What can hang from each mark
fipip: dugu tepod
vima: kozer nere
betomeg: dugu tepod
kozer: nere
nere: kozer tepod vima
dugu: betomeg fipip tepod
musat: luru
figis: luru tepod
luru: musat tozalit
tepod: dugu fipip nere
tozalit: luru

Every row comes from one small tree of marks. The marks that hang from a mark follow it in brackets, in alphabetical order. Every link used is in the known rows. Which tree was each row made from?
Known rows
tozalit(luru(musat)): 119  155  -237  232  -182  47  119  21  140  -49  183  -33  121  1  -30  2  -104  -38  -3  -184  -211  47  -181  -366  57  -114  50  93  -90  -167  49  24  20  -6  -110  -80  39  -112  -11  124  114  231  -6  45  148  -98  20  88  -68  33  -178  20  -55  -43  129  77  32  -320  53  -103  -133  110
betomeg(tepod(dugu(fipip) nere(vima))): 153  262  99  -203  461  -1  51  14  98  204  -110  45  4  -60  26  604  29  203  23  -182  153  9  -96  121  80  218  194  -42  189  121  265  -187  -106  -269  -31  -110  -72  241  109  -208  246  307  336  -307  -143  413  27  -141  14  326  198  -37  125  -197  281  -67  -177  -102  22  1  -103  54
betomeg(dugu(fipip) tepod(nere)): 200  -3  -103  -177  412  82  82  -77  128  179  13  -91  63  -150  -126  242  -47  35  41  -78  -71  -61  32  242  41  198  154  -219  184  129  120  -172  -241  -70  -133  -10  -33  136  201  -88  273  571  331  -192  -32  244  92  -57  -50  172  120  -144  -78  -91  147  -69  -162  -289  -113  -47  94  -7
fipip(dugu(betomeg) tepod(nere(kozer vima))): -129  153  -180  69  406  69  32  263  -29  110  -162  330  328  81  60  216  65  152  -119  -273  327  16  -234  59  272  445  183  -304  342  -49  126  -143  -28  -660  79  178  -767  -52  -84  -148  332  -455  495  -332  -6  418  -153  -259  -96  144  12  -6  50  -152  348  -89  -217  534  147  -171  -171  -87
nere(vima): -50  44  134  -46  109  -52  -53  -17  -51  10  -127  97  20  98  9  149  57  54  -49  4  5  94  -9  32  83  108  29  -3  -5  37  107  190  80  -105  -72  -28  -232  -32  -39  -16  6  83  97  -166  29  51  16  -132  -32  41  63  31  181  46  130  -42  -28  109  -45  78  -229  20
luru(musat): 46  -8  -206  113  -150  10  69  -6  137  24  50  -37  29  -38  -50  56  -78  24  38  -128  -143  107  -128  -129  24  4  -27  10  -51  -49  79  -50  19  -25  -88  -74  272  -120  -11  10  27  125  63  -14  11  -65  -41  16  -50  23  -46  -19  -7  -115  101  23  70  -93  25  -72  -78  28
betomeg(dugu(fipip) tepod(nere(kozer))): 119  -39  -262  -185  433  63  113  -13  27  181  -92  -16  164  -149  -120  180  -79  132  42  -121  -117  -84  162  290  152  114  117  -261  226  110  83  130  -262  -152  -108  86  -173  226  173  -47  327  465  470  -239  -88  201  63  -146  -22  223  41  -142  32  -173  405  -88  -157  95  -255  -50  180  -85
figis(luru(musat tozalit)): 36  -148  -267  73  -394  74  103  217  102  -77  44  -149  131  -39  -61  -26  -71  66  -60  -272  -321  119  -291  -349  64  -23  70  202  -83  -88  47  233  -140  188  -71  227  -21  -190  -64  96  204  197  105  -92  22  -280  -53  -35  -149  56  -30  -27  -71  -202  61  21  -37  -308  85  -214  6  37
tepod(dugu(betomeg fipip) nere(kozer vima)): 26  295  -295  -131  217  -97  90  37  -15  97  67  161  98  2  7  557  35  322  12  -181  277  -31  -80  -268  205  349  195  93  302  79  332  332  -63  -313  -99  210  -355  517  7  -122  327  31  372  -262  -270  611  -129  -292  50  244  -8  87  27  -219  624  32  -62  43  194  -89  123  9
figis(luru(musat tozalit) tepod): 21  -175  -24  115  -373  90  44  386  138  7  -79  -152  49  -75  7  -58  -55  34  -14  -311  -353  36  -327  -356  90  -179  102  116  -252  -47  44  270  -126  255  -68  310  -258  -272  -29  239  177  132  30  -30  8  -636  -54  -42  -195  -2  48  -93  -35  -297  11  34  -86  -110  118  -219  123  86
betomeg(tepod(dugu nere)): 139  148  -20  -28  360  121  120  60  90  166  -18  -70  -4  -157  27  231  -11  91  -25  -312  182  -54  -53  284  -81  75  25  -164  68  22  158  -285  -217  -158  81  -114  208  48  113  -198  115  76  214  -126  -94  411  -77  -94  -5  246  93  -113  -2  -189  81  -83  -208  -115  25  67  40  37
vima(kozer nere(tepod(fipip))): 73  -26  311  19  370  -69  -1  18  -26  67  43  211  -288  7  -28  -27  74  -97  -53  -28  42  113  115  446  120  -192  171  20  -58  35  -16  333  17  49  156  -199  -135  286  37  -106  195  247  -131  -28  -192  23  -166  -216  33  82  -21  165  132  -381  400  -66  -82  386  -102  -34  -180  -8
vima(kozer(nere)): 21  39  -11  11  -15  -26  74  -10  55  7  193  42  -236  -32  -96  -46  2  -153  -89  -203  -7  86  138  337  -16  -165  -50  -4  -52  -16  -6  116  127  -66  -83  -63  198  222  -140  -98  155  164  -62  78  23  -33  -111  -77  11  6  -38  75  153  -237  181  64  76  156  -15  79  -192  -74
figis(luru(musat tozalit) tepod(fipip(dugu) nere)): 133  14  -28  194  -80  153  150  476  81  236  -88  -201  -56  -199  -21  111  -6  149  -108  -549  -87  30  -400  -358  113  -98  226  123  -145  -133  -17  153  -332  48  141  243  -28  -386  48  22  195  -36  224  138  -172  -49  -222  -64  -212  70  128  -28  -116  -335  131  -98  -176  67  256  -298  72  97
tozalit(luru): 45  143  -9  154  -23  30  53  43  14  -46  128  -11  125  32  7  -84  -68  -67  -35  -87  -145  -34  -76  -250  58  -142  115  11  -7  -111  -39  -1  -35  -66  -1  39  -256  -42  -34  108  100  50  -56  60  78  -63  51  70  -41  18  -138  -5  -30  42  34  46  -48  -149  2  -8  -77  61
nere(tepod(dugu)): -34  192  83  -40  374  13  -55  60  78  -59  -4  62  95  -7  118  35  57  77  -87  -76  44  -74  -193  348  47  4  147  73  -91  27  34  -188  56  26  173  -156  -51  106  -11  -39  54  18  13  -53  -156  161  16  -96  71  99  35  -70  63  -76  76  -24  -45  49  -51  -28  86  73
kozer(nere): -5  83  -124  -8  -54  26  24  7  42  -9  39  -92  -69  -12  -65  41  0  -19  -96  -90  -2  -20  -127  189  3  -143  12  -127  27  10  39  -61  176  -147  -60  -73  123  58  -109  -66  138  155  6  127  41  61  -38  -29  -16  -36  42  -32  121  -98  135  74  4  -13  -8  161  -181  -64
tepod(dugu(betomeg fipip) nere(kozer)): 81  266  -374  -70  86  -2  150  88  55  156  105  55  128  -62  -14  329  -49  245  64  -197  322  -75  -126  -302  128  212  170  121  291  61  241  139  -166  -237  -26  208  -116  519  17  -37  363  -27  289  -122  -279  574  -149  -189  45  187  -45  51  -139  -210  496  62  -21  -75  195  -160  347  7
vima(kozer nere(tepod(dugu(fipip)))): 132  119  190  -68  319  -146  -18  57  141  -35  247  283  -211  30  55  69  16  -21  6  1  1  31  -70  556  100  -41  327  241  -120  118  50  131  -16  -72  119  -200  -130  454  14  -223  260  374  78  -139  -222  115  -45  -195  105  168  -46  136  25  -481  320  22  39  -95  -25  -198  -98  31
betomeg(dugu tepod(fipip)): 165  -72  52  -162  530  185  26  -85  50  184  -112  -94  87  -123  -158  63  -47  17  -35  -89  -183  -34  76  201  39  -33  45  -147  91  89  -7  -37  -261  249  -10  -109  -21  -47  158  7  162  432  205  -138  -82  207  23  -55  -76  142  207  -148  -2  -94  144  -139  -156  113  -206  -53  112  -7
musat(luru(tozalit)): 91  -169  -209  -104  -156  49  84  85  -22  -168  -83  -111  185  16  35  -78  -128  -66  -29  -171  -157  91  -130  -246  77  217  6  -3  30  -51  44  249  -157  -68  35  96  -295  -55  -117  12  163  -96  134  38  -65  -365  58  -23  -139  -46  79  15  -24  -153  34  -45  -181  -218  173  -155  -5  42
nere(kozer tepod vima): -167  -11  11  -41  377  -94  -132  -10  -168  -64  -295  225  163  159  78  -1  101  105  -130  4  -87  49  76  351  272  28  164  -141  3  17  71  378  302  -57  -39  -15  -621  122  -77  119  152  46  209  -235  -69  -61  34  -311  59  98  7  -51  421  -14  493  -63  -93  600  -256  47  -184  -37
tepod(fipip(dugu(betomeg)) nere(kozer vima)): -29  217  -207  18  400  83  80  89  -149  179  -43  211  151  18  -82  360  60  265  -125  -263  345  -22  -23  -306  255  338  145  -71  344  -59  142  296  -99  -343  32  326  -574  167  -10  -135  234  -234  422  -172  -163  690  -238  -304  -45  172  40  111  60  -53  569  -127  -169  477  73  -75  -62  -53
fipip(dugu tepod(nere)): -10  145  23  124  315  123  53  249  91  148  -80  99  61  -40  59  127  46  5  -40  -236  221  -21  -264  205  64  208  102  -249  92  -68  -49  -541  -114  -575  214  -156  -54  -325  17  -266  136  -425  298  -48  10  313  -92  48  -82  95  30  -5  -139  -92  -106  -117  -147  190  156  -134  -176  -18
vima(kozer nere): 67  -82  246  33  -49  -89  55  39  -31  63  215  249  -311  56  -32  -161  35  -131  -6  -100  51  85  124  347  -6  -83  30  -14  -50  23  14  280  -69  -16  24  -165  -78  192  -16  -185  129  156  -23  -9  -16  -50  -110  -163  32  -4  -120  154  40  -361  158  -17  12  -23  25  36  -229  -41
betomeg(tepod(dugu fipip nere(vima))): 121  243  213  -53  635  116  87  -21  5  286  -120  -24  -55  -92  6  555  105  229  -50  -303  228  23  -7  101  2  86  48  -102  100  48  242  44  -79  -167  137  -133  -13  53  140  -251  134  180  234  -142  -203  659  -151  -187  -26  333  259  16  150  -235  365  -159  -255  254  -2  103  -70  94
nere(kozer tepod(dugu(betomeg))): -77  137  -264  -22  329  25  -36  118  4  -56  -32  207  247  50  61  21  -6  175  -72  -136  150  -132  -178  219  165  154  148  77  94  25  94  36  -22  56  89  176  -416  393  -49  86  261  -115  116  -208  -200  325  -76  -326  73  106  -19  -66  70  -129  457  14  -31  225  40  -114  305  -16
tepod(dugu(betomeg) fipip nere(vima)): 98  388  -36  -19  423  52  86  -4  34  184  75  29  -13  -36  4  588  98  295  -53  -322  456  24  -201  -314  88  229  80  40  286  43  310  127  -161  -148  43  38  -67  212  79  -221  199  -72  91  -33  -322  794  -251  -245  -14  258  130  120  7  -130  438  -65  -139  42  326  1  46  102
betomeg(dugu(fipip tepod(nere(kozer vima)))): 70  170  -218  -158  427  -130  35  0  24  47  -121  230  242  -25  -105  288  24  190  57  -49  -11  -63  5  5  307  364  282  -166  463  160  192  248  -74  -352  -25  178  -517  303  50  97  431  346  361  -186  -84  447  0  -247  25  154  49  -40  126  -104  596  -75  -57  -36  -65  -79  121  -80
nere(tepod(dugu(betomeg fipip))): 70  212  -172  -139  280  -30  -42  49  134  -42  104  134  143  -2  60  298  -34  130  36  42  80  -50  -318  73  141  274  331  199  173  122  139  -300  -56  93  19  165  -123  488  39  87  281  161  108  -247  -220  302  57  -136  20  102  68  -11  -99  -130  264  102  34  -149  206  -278  267  53
figis(luru tepod(dugu(betomeg fipip))): 62  96  -63  -80  36  105  -82  367  43  139  133  -27  -24  -12  63  344  20  114  37  -151  -45  -164  -304  -432  94  50  420  372  13  187  59  -20  -177  340  27  530  -459  276  68  67  250  10  -16  -192  -297  -101  -15  -122  -53  20  130  -85  -221  -184  20  142  69  -276  219  -265  440  83

Which tree is each row?
35  177  -84  68  168  23  68  108  79  146  -75  -21  -13  -36  28  310  13  66  101  -93  132  69  -156  -16  94  79  200  -139  56  37  81  -199  25  -473  74  -188  184  52  120  -155  225  -84  148  -66  -85  195  -24  112  -23  164  70  48  -150  -162  85  15  -39  72  189  -152  -57  36 : dugu(fipip(tepod(nere)))
-48  165  296  98  413  -3  44  112  20  87  -95  221  -91  37  6  181  173  -13  -49  -295  173  212  28  243  84  68  -42  -176  32  -37  126  103  128  -515  67  -231  -17  -77  9  -225  181  -100  192  -214  4  122  -157  -148  -35  173  -35  143  126  -299  195  -66  -105  425  90  -4  -396  30 : fipip(tepod(nere(vima(kozer))))
68  230  -221  22  148  -45  80  120  167  34  6  129  103  -85  -44  259  -37  61  133  -163  298  -71  -133  -181  83  380  89  -79  562  79  198  -53  -207  -165  40  312  -117  305  77  131  354  -168  -24  -121  -33  351  -158  -103  -77  -23  3  53  -183  -87  257  29  -57  -336  477  9  177  -18 : dugu(betomeg tepod(nere))
78  158  -47  -214  472  -20  71  24  -5  217  -149  133  75  -28  26  555  6  262  25  -162  98  8  19  187  155  148  233  -88  221  90  258  79  -2  -362  -49  -22  -252  342  92  -133  265  256  506  -337  -148  452  -41  -247  21  341  107  -68  237  -293  528  -88  -152  245  -96  5  -38  15 : betomeg(tepod(dugu(fipip) nere(kozer vima)))
81  141  -47  272  -9  110  85  374  118  186  97  -222  -118  -162  82  269  49  157  -33  -556  -31  -45  -255  -236  -47  -235  152  154  -287  2  130  -24  -107  167  75  126  111  -221  84  -113  52  -3  17  143  -266  -75  -146  -103  -54  109  48  -76  -84  -253  44  15  9  -151  138  -2  133  179 : figis(luru(musat) tepod(dugu nere))
126  210  -121  -23  210  88  63  18  57  79  183  -33  64  -51  -20  293  24  173  -9  -126  242  -46  -212  -295  18  105  81  193  115  55  148  -29  -224  74  146  140  5  290  55  -97  120  -99  -19  5  -271  562  -170  -93  -3  111  96  36  -208  -166  236  -6  -27  -64  247  -185  326  58 : tepod(dugu(betomeg) fipip)
-71  53  -153  152  217  17  107  149  -32  127  -235  91  107  -5  46  22  28  102  -4  -232  200  27  -45  53  105  -61  55  -328  77  -50  71  82  48  -464  118  -79  -135  -48  9  -140  178  -328  222  -11  -62  193  -151  -74  25  153  -70  -11  22  -249  282  -64  -121  512  -34  19  2  -27 : fipip(tepod(nere(kozer)))
7  208  221  13  451  -129  30  144  64  64  -15  433  -31  -19  -16  146  76  -53  -13  -261  229  44  25  261  195  368  131  31  324  -16  43  -42  -88  -431  150  105  -339  92  -51  -106  258  -98  170  -224  28  365  -161  -200  -68  52  -2  175  90  -142  223  -116  -63  138  180  -85  -228  -35 : fipip(dugu(tepod(nere(vima(kozer)))))
129  47  25  -97  448  19  24  -36  85  30  -51  53  158  -90  -110  63  -2  28  52  -45  -94  -58  -121  -12  138  141  130  63  271  115  10  13  -210  47  115  73  -64  87  99  124  254  176  1  45  -111  306  -24  -5  -46  40  151  -39  -107  -75  204  -99  -13  -101  -7  -100  286  -31 : betomeg(dugu(tepod(fipip)))
97  169  -204  -161  62  -112  -18  86  130  -15  20  204  151  -4  -64  280  -97  33  211  134  17  -96  -178  -262  190  498  306  241  505  162  112  -84  -118  14  -88  346  -166  506  63  236  462  55  21  -270  7  173  36  -17  -82  -74  72  38  -241  -124  258  103  111  -342  403  -246  346  -60 : dugu(betomeg fipip tepod)
89  234  121  -94  318  -227  37  45  60  116  -9  318  -114  -27  -94  348  57  21  138  -58  115  115  154  37  191  288  203  153  397  116  169  309  33  -370  -24  103  -39  437  42  26  380  207  94  -256  -30  212  -87  -139  -11  122  6  214  62  -224  467  -24  29  -28  234  -100  -138  -11 : dugu(fipip tepod(nere(vima(kozer))))
-131  138  16  -80  334  -67  -131  -27  30  -161  -109  81  55  87  0  211  95  23  -189  -87  -73  54  -122  492  132  26  173  -270  30  34  94  30  365  -145  -61  -113  -262  71  -134  16  224  270  65  -105  52  -88  22  -217  28  50  143  -30  454  -11  336  29  -68  182  -150  211  -399  -19 : kozer(nere(tepod vima))
87  358  127  11  504  44  100  -28  13  167  -4  -49  -77  -58  35  509  166  273  -76  -295  309  71  -140  -211  34  104  49  2  52  -12  224  145  -49  -250  143  -148  45  40  79  -278  31  2  136  68  -326  729  -213  -131  56  282  156  83  113  -144  386  -141  -139  137  118  61  -140  105 : tepod(dugu fipip nere(vima))
40  248  -170  -121  257  -34  -37  7  171  -55  92  -18  5  -52  18  240  -3  82  -65  -4  -36  -50  -182  417  104  -16  301  34  -50  88  59  -298  194  -138  9  -186  108  354  -46  -111  314  305  57  -33  -131  189  40  -48  77  123  150  -85  135  -210  265  95  33  -119  -8  -46  -66  18 : kozer(nere(tepod(dugu(fipip))))
42  92  -165  -79  58  33  -10  121  103  7  -9  118  151  58  21  236  -77  15  126  57  34  46  -280  -231  166  410  261  79  228  109  74  -292  -32  -215  -49  91  -18  264  43  33  344  -98  135  -293  17  95  29  54  -95  36  107  17  -248  -168  57  109  -7  -36  310  -325  118  -23 : dugu(betomeg fipip(tepod))
-15  334  -101  -131  536  72  -64  -18  57  -35  4  61  102  58  -14  434  111  186  -174  -213  195  53  -318  189  153  194  237  -21  147  84  233  22  199  -98  3  -33  -203  367  -60  -39  374  191  45  -70  -259  563  -164  -317  15  176  254  14  247  -172  565  32  -77  123  93  64  -121  45 : kozer(nere(tepod(dugu(betomeg) fipip) vima))
-34  112  195  38  248  -83  62  -22  -25  123  41  169  -188  -1  -61  201  127  -7  -67  -254  208  181  233  104  29  39  -72  -40  36  -30  160  369  114  -293  -43  -4  -33  83  -28  -133  71  102  62  -136  -87  171  -164  -192  25  113  -88  170  200  -203  294  -68  -45  240  22  108  -350  32 : tepod(nere(vima(kozer)))
153  214  -71  -7  536  49  108  8  147  84  -26  -35  35  -170  -128  195  23  111  47  -203  110  -50  -106  -43  89  154  119  -113  355  97  93  4  -288  -138  176  92  28  95  179  -16  268  157  11  103  -138  548  -114  -46  -44  118  109  -7  -127  -112  261  -143  -88  -134  72  44  211  16 : betomeg(dugu(tepod(fipip nere)))
86  323  258  80  541  -1  122  4  -36  200  101  71  -241  -63  -50  367  173  167  -84  -363  334  162  82  -34  33  -20  -42  114  -12  -7  221  401  -28  -243  152  -177  172  185  44  -353  81  34  32  -4  -302  620  -313  -210  75  293  28  191  121  -318  426  -123  -86  359  74  -16  -156  101 : tepod(dugu fipip nere(vima(kozer)))
47  226  219  44  472  5  72  32  -69  209  -36  200  -176  -29  -74  275  131  64  -110  -313  263  86  155  93  121  152  112  70  106  -68  2  219  -61  -313  163  -48  -145  -36  2  -301  93  -74  198  -44  -113  531  -249  -178  -34  183  11  213  120  -168  282  -164  -115  445  69  -98  -351  19 : tepod(fipip(dugu) nere(vima(kozer)))
77  -20  -133  -224  527  27  47  -76  -9  203  -177  102  177  -35  -118  328  -2  165  7  -131  -130  4  201  285  244  266  193  -325  232  156  195  154  -131  -271  -184  82  -510  231  130  -61  396  498  586  -362  -60  306  71  -277  -14  250  67  -111  232  -92  480  -118  -210  142  -372  28  -53  -100 : betomeg(dugu(fipip) tepod(nere(kozer vima)))
-75  104  -92  35  204  -61  45  -16  -136  95  -198  104  61  21  7  208  80  177  -67  -169  199  45  129  30  124  83  13  -203  126  -6  188  419  96  -308  -50  12  -393  94  -33  -62  77  -55  291  -79  -85  197  -101  -261  55  147  -83  46  262  -51  468  -73  -117  375  -118  165  -230  -20 : tepod(nere(kozer vima))
51  56  -214  -171  301  4  54  34  -58  193  -144  194  156  13  -74  504  -31  197  48  -92  147  -4  140  -57  239  375  165  -111  439  119  287  231  -87  -191  -248  296  -511  450  82  56  422  227  477  -503  -59  340  -22  -304  -58  203  67  -9  136  -183  573  9  -175  144  34  5  -24  -73 : dugu(betomeg(tepod(nere(kozer vima))) fipip)
-76  257  -40  83  451  29  68  180  9  106  -195  159  163  41  116  267  136  259  -79  -331  262  96  -212  71  136  97  53  -207  -15  -27  221  44  111  -616  140  -188  -228  -10  -23  -261  192  -297  319  -172  -171  433  -193  -227  38  340  51  -11  168  -284  464  -115  -165  501  -19  -19  -96  30 : fipip(tepod(dugu nere(kozer vima)))
5  -16  3  25  424  11  -29  147  -70  113  -154  265  -23  46  47  -65  36  101  -139  14  30  -52  -90  439  231  3  371  -120  30  -32  -101  122  -38  -104  253  -97  -479  107  -21  -154  239  -40  337  -39  -163  169  -98  -269  66  82  51  -7  162  -247  431  -114  -114  513  -232  -83  -108  -45 : vima(nere(kozer tepod(fipip(dugu))))
-6  39  29  30  304  -70  -11  119  33  -81  -56  227  0  57  131  -63  71  140  -137  -80  73  -46  -158  595  117  -95  210  -138  -62  52  65  95  67  -74  169  -120  -437  239  -35  -158  195  59  191  -55  -177  172  -73  -322  152  171  -10  -34  205  -354  462  -47  -64  159  -155  49  19  -11 : vima(nere(kozer tepod(dugu)))
86  -2  345  63  443  -13  -26  109  -14  149  43  322  -236  31  3  -104  53  -80  -141  -49  40  22  44  579  155  -28  264  34  13  -25  -155  73  -87  -36  233  -180  -235  126  16  -209  199  90  110  -42  -131  157  -147  -205  19  80  23  154  60  -361  272  -117  -88  396  -78  -161  -236  -27 : vima(kozer nere(tepod(fipip(dugu))))
2  40  -7  31  41  133  -59  371  56  77  225  -40  8  -14  96  182  95  95  -40  -297  35  -173  -274  -280  17  -43  214  267  -58  116  36  11  -209  381  38  510  -515  61  47  91  133  -160  -78  -94  -275  -99  -63  -178  -87  -8  72  -105  -123  -139  -63  87  2  -161  193  -72  398  64 : figis(luru tepod(dugu(betomeg)))
-101  -84  -74  161  103  82  21  385  -131  203  -98  -90  -134  -61  33  36  107  128  -69  -344  12  -141  62  -140  64  -352  191  -81  -119  58  -22  460  -19  119  39  277  -610  -65  50  43  35  -176  83  54  -185  -174  -133  -210  -3  42  -55  -84  119  -126  173  -25  -88  354  -153  160  198  58 : figis(luru tepod(nere(kozer)))
52  96  -127  -85  90  -4  -42  184  143  -76  80  329  238  -20  -21  88  -67  -34  70  -70  110  -145  -230  -47  177  485  202  90  528  56  -27  -403  -254  -199  131  427  -435  163  -22  154  349  -202  138  -239  69  308  -23  -69  -149  -108  42  0  -262  28  74  18  17  -198  343  -257  294  -74 : fipip(dugu(betomeg tepod))
87  288  74  -6  480  -67  79  43  47  88  6  282  -92  -45  -115  471  70  61  75  -267  362  105  50  -203  197  342  66  152  500  84  256  390  -77  -168  42  269  -128  451  66  88  427  -24  -42  -218  -142  552  -295  -250  -89  86  19  270  32  -307  596  -28  -50  189  370  -84  38  4 : dugu(betomeg tepod(fipip nere(vima(kozer))))
116  123  198  16  436  -14  -6  42  63  35  2  78  -152  -20  97  120  75  132  -88  -62  156  9  -239  407  57  -74  284  -10  -87  88  94  -11  1  32  252  -277  -184  145  70  -243  140  122  2  35  -304  382  -94  -203  95  160  126  50  64  -343  343  -67  -102  66  -34  -10  -72  74 : vima(nere(tepod(dugu fipip)))
64  335  0  -59  257  -56  -1  180  0  154  51  101  -50  -32  84  610  74  189  99  -261  281  -54  -240  -220  125  262  224  59  179  146  271  -7  -154  -105  -74  216  -370  342  111  -37  311  52  133  -171  -320  276  -89  -237  -68  138  159  37  -26  -212  268  52  -93  -134  331  -101  92  87 : figis(tepod(dugu(betomeg fipip) nere(vima)))
